Every row comes from one small tree of marks. The marks that hang from a mark follow it in brackets, in the order of their numbers. Every link used is in the known rows. Which tree was each row made from?
In the rows, 128 means zero.
Known rows
J_711[J_415[J_115 J_409[J_726] J_504]]: [115, 105, 136, 153, 107, 18, 133, 103, 110, 97, 125, 124, 132, 113, 97, 133, 116, 99, 127, 159, 136, 122, 136, 170, 128, 34, 111, 139, 182, 135, 123, 125, 135, 145, 107, 105, 152, 219, 104, 150, 120, 146, 127, 134, 51, 129, 156, 163, 111]
J_504[J_599]: [143, 118, 150, 156, 121, 166, 122, 114, 152, 120, 125, 68, 133, 155, 116, 150, 71, 143, 135, 134, 128, 127, 151, 107, 120, 138, 108, 162, 155, 113, 115, 107, 131, 155, 120, 116, 130, 160, 136, 130, 120, 145, 134, 132, 144, 149, 119, 170, 132]
J_415[J_115 J_409 J_504 J_711]: [117, 102, 142, 143, 107, 28, 143, 94, 117, 113, 135, 139, 145, 114, 107, 118, 136, 116, 124, 159, 101, 133, 125, 156, 119, 65, 129, 210, 156, 130, 116, 120, 118, 153, 124, 108, 146, 97, 94, 142, 144, 151, 122, 128, 126, 145, 169, 159, 116]
J_726[J_409[J_415] J_504[J_599]]: [92, 122, 106, 164, 185, 164, 133, 108, 137, 102, 133, 94, 144, 157, 137, 117, 92, 107, 134, 144, 131, 96, 127, 126, 138, 132, 133, 131, 129, 124, 111, 116, 145, 163, 121, 94, 80, 91, 151, 122, 91, 112, 144, 147, 174, 132, 125, 163, 137]
J_925[J_726[J_409[J_415] J_504[J_599]]]: [91, 122, 97, 164, 149, 158, 140, 119, 112, 98, 132, 101, 131, 158, 146, 126, 90, 104, 124, 146, 128, 97, 130, 128, 141, 117, 122, 82, 129, 125, 120, 116, 164, 173, 129, 102, 80, 119, 151, 110, 81, 118, 151, 149, 166, 122, 137, 168, 131]
J_925[J_726[J_409[J_415] J_504]]: [100, 117, 89, 155, 158, 131, 141, 132, 102, 95, 123, 106, 128, 147, 139, 134, 118, 102, 119, 138, 132, 96, 122, 155, 132, 107, 125, 103, 122, 117, 122, 125, 154, 187, 130, 107, 79, 99, 151, 113, 95, 135, 147, 132, 131, 135, 149, 164, 129]
J_415[J_409]: [140, 108, 128, 153, 121, 75, 125, 116, 114, 117, 129, 90, 123, 137, 104, 134, 81, 146, 133, 135, 121, 124, 140, 119, 119, 108, 118, 195, 131, 118, 113, 118, 125, 143, 131, 111, 128, 170, 109, 143, 125, 151, 130, 119, 109, 155, 135, 160, 125]
J_726[J_409[J_415] J_504[J_599] J_925]: [101, 120, 109, 162, 166, 177, 141, 112, 117, 108, 137, 103, 146, 152, 136, 121, 83, 117, 135, 154, 128, 99, 113, 132, 162, 137, 144, 117, 123, 137, 133, 110, 126, 159, 128, 103, 72, 88, 165, 116, 93, 105, 135, 156, 192, 131, 119, 159, 135]
J_504[J_599 J_726[J_409 J_925]]: [134, 118, 148, 135, 137, 155, 113, 117, 114, 124, 124, 105, 142, 154, 108, 141, 79, 157, 132, 155, 113, 144, 137, 79, 154, 172, 150, 114, 151, 112, 143, 103, 120, 127, 159, 143, 131, 157, 124, 120, 99, 120, 122, 147, 143, 140, 118, 170, 120]
J_726[J_409 J_925]: [139, 114, 139, 134, 136, 148, 122, 128, 112, 114, 119, 101, 137, 155, 99, 131, 108, 152, 128, 144, 111, 128, 134, 127, 147, 150, 136, 150, 129, 111, 143, 113, 106, 150, 142, 132, 109, 139, 143, 130, 120, 140, 118, 134, 121, 150, 125, 162, 125]
J_504[J_599 J_726[J_409[J_415] J_925]]: [125, 120, 124, 147, 137, 174, 126, 116, 100, 114, 131, 111, 151, 140, 130, 144, 89, 146, 130, 162, 136, 126, 122, 90, 155, 150, 149, 98, 135, 118, 135, 108, 128, 144, 160, 141, 111, 126, 142, 118, 83, 99, 130, 150, 153, 122, 135, 172, 127]
J_925[J_726]: [140, 116, 131, 150, 100, 102, 128, 137, 116, 117, 110, 86, 114, 145, 114, 166, 95, 145, 114, 133, 129, 121, 134, 138, 118, 114, 105, 126, 136, 110, 122, 113, 136, 180, 131, 130, 121, 173, 135, 122, 119, 157, 135, 117, 108, 157, 139, 168, 127]
J_415[J_711]: [143, 114, 145, 143, 122, 89, 124, 123, 155, 119, 121, 108, 133, 145, 110, 154, 104, 164, 126, 129, 129, 120, 148, 127, 110, 133, 109, 190, 142, 114, 126, 119, 122, 168, 120, 114, 138, 98, 120, 131, 141, 155, 124, 128, 158, 160, 134, 167, 123]
J_925[J_726[J_409 J_504]]: [113, 115, 110, 145, 148, 112, 135, 133, 117, 103, 119, 105, 120, 162, 123, 135, 123, 119, 119, 134, 115, 118, 152, 152, 135, 129, 123, 124, 136, 111, 129, 118, 151, 169, 128, 126, 90, 140, 138, 117, 103, 156, 135, 129, 128, 157, 131, 160, 125]
J_711[J_415[J_504[J_726]]]: [152, 118, 149, 132, 128, 44, 125, 112, 167, 116, 114, 101, 138, 110, 90, 166, 114, 121, 121, 133, 170, 121, 164, 117, 125, 84, 110, 127, 184, 117, 125, 114, 109, 143, 138, 155, 151, 202, 112, 132, 120, 142, 130, 126, 97, 153, 122, 174, 120]
J_504[J_599 J_726[J_925]]: [150, 116, 144, 137, 122, 154, 123, 117, 130, 128, 132, 99, 133, 139, 117, 165, 71, 159, 137, 145, 134, 140, 135, 89, 135, 170, 143, 121, 147, 120, 136, 100, 111, 138, 143, 154, 140, 177, 126, 123, 107, 131, 121, 140, 144, 150, 123, 175, 124]
J_415[J_115 J_409 J_711]: [126, 101, 141, 147, 105, 86, 129, 111, 115, 110, 139, 122, 143, 117, 114, 117, 117, 144, 127, 161, 104, 146, 131, 152, 121, 97, 125, 209, 138, 125, 123, 122, 122, 146, 130, 111, 145, 102, 99, 144, 146, 156, 122, 131, 121, 153, 154, 161, 114]
J_726[J_504]: [138, 114, 125, 147, 170, 101, 129, 117, 144, 108, 123, 74, 119, 148, 114, 156, 104, 111, 133, 120, 133, 121, 154, 142, 121, 111, 118, 159, 128, 120, 121, 115, 124, 169, 108, 117, 106, 143, 150, 127, 119, 150, 133, 126, 138, 165, 113, 159, 130]
J_711[J_415]: [151, 117, 147, 148, 130, 94, 112, 128, 163, 124, 120, 78, 137, 126, 99, 148, 95, 127, 122, 127, 162, 122, 163, 127, 121, 109, 98, 133, 167, 121, 127, 121, 116, 148, 120, 131, 135, 173, 134, 146, 131, 143, 124, 127, 84, 152, 107, 166, 129]
J_504[J_726[J_925]]: [158, 113, 137, 132, 121, 115, 121, 125, 128, 117, 121, 96, 127, 118, 100, 182, 101, 157, 133, 142, 137, 144, 143, 109, 136, 146, 134, 137, 133, 111, 143, 109, 97, 156, 146, 165, 137, 165, 130, 121, 113, 148, 117, 127, 112, 160, 123, 170, 123]
J_415[J_504[J_599 J_726[J_409]] J_711]: [111, 120, 153, 134, 132, 88, 131, 98, 159, 128, 119, 133, 154, 154, 112, 122, 95, 133, 128, 149, 121, 116, 159, 97, 126, 132, 135, 170, 176, 109, 124, 112, 132, 136, 144, 133, 155, 129, 98, 119, 120, 132, 136, 146, 197, 144, 147, 177, 113]

Which tree is each row?
[132, 114, 114, 144, 131, 86, 134, 100, 132, 106, 117, 102, 135, 112, 123, 171, 109, 124, 129, 144, 165, 100, 128, 123, 114, 85, 121, 154, 145, 114, 107, 116, 113, 169, 139, 143, 129, 149, 129, 116, 112, 115, 133, 128, 124, 139, 155, 174, 129]	J_409[J_415[J_504[J_726]]]
[129, 105, 129, 167, 130, 38, 123, 124, 116, 118, 126, 100, 117, 131, 109, 147, 74, 136, 121, 142, 142, 117, 156, 144, 123, 75, 106, 126, 161, 127, 125, 128, 136, 134, 113, 97, 155, 244, 106, 152, 104, 152, 135, 127, 69, 129, 131, 167, 116]	J_711[J_415[J_409[J_726]]]
[122, 102, 139, 130, 112, 26, 135, 95, 135, 107, 137, 150, 142, 113, 105, 125, 130, 120, 125, 165, 109, 141, 135, 137, 114, 79, 138, 198, 162, 123, 124, 117, 118, 140, 144, 149, 166, 136, 78, 133, 137, 145, 123, 125, 122, 155, 169, 168, 107]	J_415[J_115 J_409 J_504[J_726] J_711]
[108, 119, 125, 145, 125, 131, 143, 96, 107, 105, 132, 121, 161, 141, 124, 115, 97, 110, 132, 161, 120, 99, 105, 125, 161, 111, 136, 130, 144, 121, 124, 110, 113, 149, 141, 103, 92, 97, 150, 123, 99, 90, 131, 151, 174, 122, 147, 170, 136]	J_726[J_409[J_415[J_504[J_599]]] J_925]
[106, 111, 111, 150, 172, 167, 136, 116, 98, 83, 139, 102, 148, 131, 132, 127, 125, 107, 137, 166, 120, 124, 98, 170, 162, 114, 147, 134, 114, 141, 140, 115, 117, 170, 131, 120, 77, 56, 158, 118, 112, 119, 120, 145, 120, 135, 131, 151, 128]	J_726[J_409[J_415[J_115]] J_504 J_925]
[103, 115, 112, 150, 108, 156, 127, 126, 89, 99, 131, 107, 138, 129, 132, 134, 134, 135, 113, 159, 122, 118, 108, 157, 137, 104, 122, 113, 132, 124, 129, 118, 161, 188, 150, 124, 104, 112, 139, 120, 116, 129, 134, 140, 67, 120, 169, 163, 127]	J_925[J_726[J_409[J_415[J_115]]]]
[120, 111, 135, 156, 114, 134, 128, 116, 137, 106, 137, 115, 152, 115, 136, 153, 125, 143, 130, 153, 141, 113, 120, 152, 112, 109, 113, 173, 123, 133, 120, 124, 135, 193, 122, 117, 127, 46, 132, 128, 138, 135, 126, 141, 131, 137, 152, 169, 126]	J_409[J_415[J_115 J_711]]
[111, 114, 111, 149, 134, 111, 128, 121, 136, 117, 126, 115, 154, 143, 128, 129, 111, 143, 124, 141, 141, 92, 138, 137, 121, 106, 124, 166, 127, 112, 121, 126, 135, 167, 135, 97, 108, 68, 125, 127, 122, 128, 138, 142, 170, 129, 148, 170, 128]	J_726[J_409[J_415[J_711]]]
[120, 113, 134, 165, 152, 106, 138, 118, 124, 111, 129, 103, 117, 168, 128, 172, 61, 119, 139, 141, 122, 121, 138, 148, 146, 129, 127, 105, 142, 131, 133, 107, 137, 169, 100, 92, 112, 196, 148, 117, 93, 147, 129, 147, 147, 146, 121, 170, 123]	J_409[J_726[J_504[J_599] J_925]]
[121, 106, 124, 148, 117, 30, 135, 101, 108, 115, 119, 128, 117, 144, 99, 151, 84, 118, 130, 145, 115, 112, 133, 149, 112, 60, 114, 180, 157, 122, 110, 121, 135, 147, 113, 98, 153, 222, 117, 140, 115, 151, 130, 123, 112, 140, 174, 166, 118]	J_415[J_409[J_726] J_504]
[108, 117, 126, 141, 136, 105, 133, 105, 118, 102, 118, 105, 156, 134, 109, 126, 118, 101, 128, 147, 141, 88, 119, 139, 131, 79, 123, 175, 144, 116, 105, 125, 122, 160, 128, 108, 106, 100, 147, 130, 112, 120, 132, 132, 135, 123, 158, 166, 134]	J_726[J_409[J_415[J_504]]]
[121, 115, 121, 138, 144, 108, 130, 116, 115, 117, 124, 140, 150, 125, 128, 153, 115, 157, 127, 162, 135, 105, 133, 120, 140, 140, 150, 141, 121, 118, 141, 118, 110, 163, 152, 140, 124, 62, 121, 118, 106, 116, 120, 148, 168, 133, 150, 173, 119]	J_504[J_726[J_409[J_415[J_711]] J_925]]
[110, 114, 112, 175, 152, 125, 144, 114, 99, 100, 137, 101, 123, 151, 147, 179, 49, 104, 141, 153, 138, 93, 127, 156, 140, 115, 129, 88, 133, 138, 123, 113, 141, 180, 99, 85, 92, 142, 160, 111, 79, 114, 140, 153, 161, 131, 134, 170, 127]	J_409[J_415 J_726[J_504[J_599] J_925]]
[106, 122, 128, 155, 134, 145, 134, 125, 119, 116, 123, 99, 126, 176, 125, 123, 89, 117, 121, 136, 110, 120, 146, 138, 139, 131, 122, 96, 144, 114, 126, 111, 162, 158, 121, 111, 96, 148, 137, 116, 94, 130, 139, 141, 168, 153, 126, 161, 125]	J_925[J_726[J_409 J_504[J_599]]]
[136, 104, 115, 151, 111, 62, 129, 122, 77, 118, 122, 116, 109, 144, 112, 156, 71, 158, 133, 152, 105, 131, 129, 145, 136, 104, 126, 139, 127, 124, 136, 117, 123, 144, 127, 114, 137, 205, 121, 136, 106, 152, 124, 126, 108, 143, 146, 166, 118]	J_415[J_409[J_726[J_925]]]
[143, 109, 139, 139, 133, 24, 129, 104, 133, 108, 119, 119, 135, 102, 91, 133, 110, 116, 121, 146, 144, 126, 152, 103, 131, 60, 116, 144, 178, 121, 119, 121, 108, 119, 141, 141, 161, 229, 81, 146, 118, 135, 127, 123, 103, 151, 127, 163, 118]	J_711[J_415[J_409 J_504[J_726]]]
[124, 116, 118, 145, 137, 144, 124, 125, 99, 104, 126, 100, 150, 143, 117, 144, 106, 137, 127, 151, 127, 107, 120, 132, 149, 127, 129, 147, 117, 118, 133, 120, 110, 158, 139, 113, 88, 86, 152, 126, 109, 114, 122, 136, 133, 125, 138, 164, 138]	J_726[J_409[J_415] J_925]
[141, 116, 130, 152, 157, 141, 136, 114, 128, 110, 132, 93, 132, 152, 123, 144, 78, 114, 141, 136, 119, 124, 135, 134, 148, 138, 138, 122, 140, 126, 137, 102, 113, 154, 108, 116, 104, 146, 138, 123, 105, 137, 122, 142, 177, 161, 109, 161, 127]	J_726[J_504[J_599] J_925]
[126, 116, 151, 145, 113, 72, 144, 94, 166, 128, 125, 126, 147, 151, 113, 137, 90, 118, 128, 141, 126, 105, 143, 127, 117, 110, 114, 176, 166, 112, 114, 110, 124, 163, 117, 104, 142, 110, 119, 126, 132, 138, 135, 137, 196, 158, 140, 172, 123]	J_415[J_504[J_599] J_711]
[134, 110, 117, 164, 121, 114, 129, 123, 88, 113, 121, 103, 121, 140, 128, 190, 77, 137, 133, 155, 150, 96, 112, 153, 126, 117, 118, 106, 123, 128, 130, 122, 123, 183, 121, 98, 115, 157, 160, 123, 98, 138, 136, 138, 101, 122, 160, 174, 130]	J_409[J_415 J_726[J_925]]
